Each row comes from the steps of one walk. Every step used is in the known rows, and no mark comes twice. Write the walk behind each row, first mark first.
Known rows
bita/sosu/tigap: [  9   4   5  -9  -3  -3 -11   2  -7 -14   9 -14 -10   8   8  17   2   8
  19  18 -18   2  -1  -4 -40   3]
tosi/tigap/didi: [ 12 -17  18  -1   1  14   2  -4 -16  -5   9   4  20   5   3  -2   4  -7
  19  35  -2  -5  23  37 -53  16]
linugep/bivuki/tigap: [ -8  18  -7   7 -29  -6  -7  10   8  18   7   4   4   8  -5 -20 -36  16
  -6 -11  10  29 -28   5   8  26]
linugep/bivuki/tevi: [-10  23  13  23  -8   8 -21  19 -22  33  -3 -16 -14  10  -2  -5 -22  14
 -13  -1  15  33  -9  -6  -4 -13]
sosu/bita: [  9  22 -12   5  12  -4  -2  24  -7 -12 -13   4  -5  18  10  -1   7   9
 -13   7 -10 -25 -29 -16  12  21]
tevi/bivuki/tigap: [  9   2  -4   4 -19   2 -10  17  25  10  14   8  31   7  -1 -24 -16  -7
  16 -34  29  20 -25 -14   8  18]
tosi/tigap/bivuki/sosu: [ 27 -24  35  19 -21  35  20   7  -4  24  39  -7  38  16   8   0 -14  -9
  -1   1  24   6  -8  10 -24   9]
tosi/tigap: [ 14  -2   5   9  -2   0  17   2  -3   6  17  16   6   4   6  -4  21  -9
   7  26  -3  -7  -6  12 -23  18]
bivuki/piro: [-15  -4  10   3  -6  -1   1  13  19   5  -8  11  14  10   0  -6  11  -4
   7  23  -4  -4  -8  -4  -1   8]
nune/tigap: [  2   7  -1  13 -13 -24   1   0   9  24  15   7 -16  -5  11  -1   7   0
   7   9 -15  13 -12  -2  -9  29]
bivuki/piro/bita/sosu/tigap/tigag: [  3  -1  18 -17  -9  22  30  17  -9   6  27 -10  17  36  26  -5 -10 -15
  61  25  -7 -22 -17  13 -46   6]
piro/bita/sosu/bivuki/fetine: [ 18 -12 -12  -7  -9  58 -14   2   3 -12  51 -15  28  25  12  15 -22   6
  57 -26  36   2 -37  33   9   7]
tigap/tosi: [ -7 -10  16 -10 -12  10  13  26  -7   7  -8 -21  14 -25   0 -24   0   8
   8  -4  12 -18   7  -4 -18  -7]
tosi/tigap/bivuki/piro/bita: [ -2 -31  22  12  -7  25  54  41  13  55  36  30  41  28  12 -15   4 -20
  26  24   6 -20 -11  17 -17  32]
piro/bita/sosu/bivuki: [ 12  -2  -4  -3   7  23  -5  13   4  -5  36 -16  16  22   7  12 -26  -5
  42  -4  15 -11 -29  20  10   0]
linugep/bivuki: [-14  28   7   5 -11  -2   1  11  -4  15   8 -13 -13  -3   2 -12 -22  10
 -11  -2  -2  17 -18   4  12   3]
tevi/bivuki/sosu/bita: [ 36  23  13  17  -6  20 -15  29  -1 -17   4 -21  38  18  15 -17 -10 -11
   2 -28  24 -12 -54 -27  26  -4]
linugep/bivuki/fetine: [-11  19   0   3 -28  32  -8  -8  -5   7  19 -13  -3   0   8 -13 -24  19
   2 -20  20  26 -31  21  12   5]
tevi/bivuki: [  6   8   9   6  -4   3   0  18  14  11  14  -9  19  -5   9 -17  -8 -14
  12 -22  17   8 -16 -15   9  -6]
linugep/bivuki/piro/bita/sosu/tigap: [-12  16  17  -2 -18  15   8  34  -3  13  16  -1   7  22   4  -9 -12  10
  32  29 -24  -3 -34   7 -16  14]
piro/bita: [  6  -8  -6  -3   5  17  23  15  -9  11   9  12  14   4  -4  -5  -5   1
  22 -11   2 -24   1  13  15   2]
piro/bita/sosu/tigap/bivuki: [  3 -17  14  -9  -2  29  27  27 -10  30  35 -11  11  24  17  13 -26   4
  27  -4  -4  -8   0   5 -34   3]
tosi/tigap/bivuki: [  7 -20  14  10  -7  13  35  18   3  42  35   4  14  14  16  -1  -6 -13
  -5  14   7   2  -3   8 -28  23]
tosi/tigap/sosu/bivuki/tevi: [ 33   5   9  35  12  18 -31  16 -28  21  30 -31  34  21   3   2 -16 -14
 -18  21  44  25 -10  21 -29  -3]
tigap/bivuki: [ -8 -16  11   0  -7  13  17  15   6  36  15 -11   7  12  12   2 -27   1
  -9 -14  12  11   2  -4  -2   2]
bita/sosu/bivuki: [  6   9   0  -2   3   3 -28   8  15 -14  30 -29   7  20   7  16 -23  -6
  22   9  16   9 -30   6  -5   5]
bita/sosu: [ 14  -3   3 -18 -20   4  -4 -15   8 -14  13 -15 -16   6   6  12  -6  -4
  32   0   4  -2   0   5 -15  -7]
tevi/bivuki/piro/bita: [ -1  -4  18   5  -9  19  21  42  23  23  16  16  46  12   5 -28   4 -18
  37 -12  13 -18 -29  -8  22   4]
piro/bita/sosu: [ 22 -12  -4 -19 -13  18  21  -3  -4  -5  23  -2  -1  12   3   7  -9  -5
  55 -14   3 -21   0  15  -3  -7]
tigap/bivuki/piro: [-22 -16  23   6 -13  12  16  25  25  43  10   0  22  17  10  -5 -13  -4
  -4   6   5   8  -9  -8  -6  15]

Which walk is each row?
[ 10  -7  20 -14 -23  21  16  29  26  11  27   2  33  18   7 -18  -1 -24
  71 -13  16 -12 -27  -4   9   0] : tevi/bivuki/piro/bita/sosu
[ 21   2  13  16  -7  30   3  27  -8  10   9 -22  29  34  17   5 -32   1
 -19 -21  21 -10 -33 -16  11   7] : tigap/bivuki/sosu/bita
[  0   8   7  31  25  11 -44  27 -13  16   4 -19  17  26   1  15 -16   3
 -13   9  34  26 -19 -11  -4  -7] : sosu/bivuki/tevi
[ 12   7  10  15   6  16 -47  13  -5   3  17 -36   5  31   2  25 -21   3
  20   9  35  26 -18  -2 -19 -11] : bita/sosu/bivuki/tevi
[  8 -22  28  30  -1  20  11  28 -15  60  24  -3  12  31  12   5  -4  -7
  -6  13  31  17   8   0 -44   4] : tosi/tigap/bivuki/tevi
[ -3 -31  20 -14 -24  31  32  26  21  36  33  -2  23  33  12   4 -19 -10
  49  -5   9 -13  -8   8  -5   8] : tigap/bivuki/piro/bita/sosu
[ 15  19  -7  22  -2 -19 -24   3   6  26  38 -35  15   0  16   1 -29  -2
 -14   5  16  31 -22  16  -1  17] : nune/tigap/sosu/bivuki
[ 11 -19  28  11 -19  36   3   7   0  20  21 -21  33  19   2   6 -34  -3
  -8 -28  27  10   0  -1   2 -13] : tigap/bivuki/sosu
[  1  13   3   6 -19 -17  20  -9  -1  35  32 -17 -19   9  35  -8 -13 -17
  25   8   2   9 -14   8 -24  19] : nune/tigap/tigag
[ 28   4  -9   1 -33   4 -13   4  14  11  21 -17  44   2   0 -25 -33 -16
   4 -47  43  29  -9   1   1   2] : tevi/bivuki/tigap/sosu
[  4  -2  21  -1 -10  19   8  42  15   9  22   4  33  20  11  -9   8 -11
  55   6  -3 -10 -32 -11 -21   7] : tevi/bivuki/piro/bita/sosu/tigap
[ 11 -33  25  -5 -25  28  48  30  17  45  49  14  25  36  16  -5  -1 -22
  56  19   7 -18  -9  23 -31  30] : tosi/tigap/bivuki/piro/bita/sosu
[ -9  31  -6  -3 -33   3  11  -1   1  27  26 -16   0  19  18 -31 -58  -4
  10 -15  24  24 -32  12 -11  17] : linugep/bivuki/tigap/tigag
[-13 -12  28  -1 -15   7   5  28  18  24  18 -10  13  31  17  11  -8   8
  15  26 -11  11 -11 -11 -46  15] : bita/sosu/tigap/bivuki/piro
[ -1 -10  14  -3  -5  14   9  25   1  -1  11  10  17  22   5   3  14   3
  46  25 -21 -18 -10   1 -26  11] : bivuki/piro/bita/sosu/tigap
[-16  -7  15  13  13   8  10  31  -9  33  10 -11  12  15  15   9 -18  12
 -24   8  -7  14  -1 -12 -30  10] : sosu/tigap/bivuki
[-11 -12  26  30  17  16 -10  39 -30  49   1 -16  12  29   7  13 -19  17
 -27   7  15  30   9 -19 -42  -3] : sosu/tigap/bivuki/tevi
[ 11   0  -5   8  10  24  -4  29   1  15  23 -12  60  22   0  -9 -21 -12
   7   7  23  -7 -24  26  18   2] : tigap/sosu/bivuki/piro/bita
[ -9 -13   6  -1  -3  16  22  21  10  12   1  26  27  13  -5 -10   9  -4
  25   9  -5 -23  -9   7  13   8] : bivuki/piro/bita
[ -5   4  14   1  -5   3 -30  18  34  -4  19 -18  19  27   5  10  -9  -5
  27  29  10   8 -40  -1  -4  15] : bita/sosu/bivuki/piro
[ 24  -6   4  18   8  24  10  30   0  18  43  -2  65  23   4 -16  -4 -23
  14  29  20 -15 -29  37  -6  21] : tosi/tigap/sosu/bivuki/piro/bita
[ -8  14   7  -1   8   2  15   5 -21   6   9 -20   2  15  30  -7 -15  -6
   0  19  -4   1  -7  -1 -46   1] : sosu/tigap/tigag
[  6 -17  10 -17 -21  21  17  12  16  -1  17  13  17  23  -2   0   8 -10
  61   7  -2 -22  -9  13  -5   5] : bivuki/piro/bita/sosu
[ 42  21 -12  10   1   5  14  13 -23  -6  14 -10  14  17  21 -12  11 -12
 -16  20   3 -23 -18  10 -19  22] : tosi/tigap/sosu/bita
[ -2 -17   2  -4 -26   6   5  24   4  10  -6  -3  24 -16 -11 -28 -15  13
  15 -16  25  -9   3  -7 -21  14] : bivuki/tigap/tosi
[  8   1  -1  21  -7  -1  -4  29   9  38  39 -11  46  18  11  -7 -17 -13
  13  11   8   4 -33  23  12  25] : nune/tigap/sosu/bivuki/piro/bita
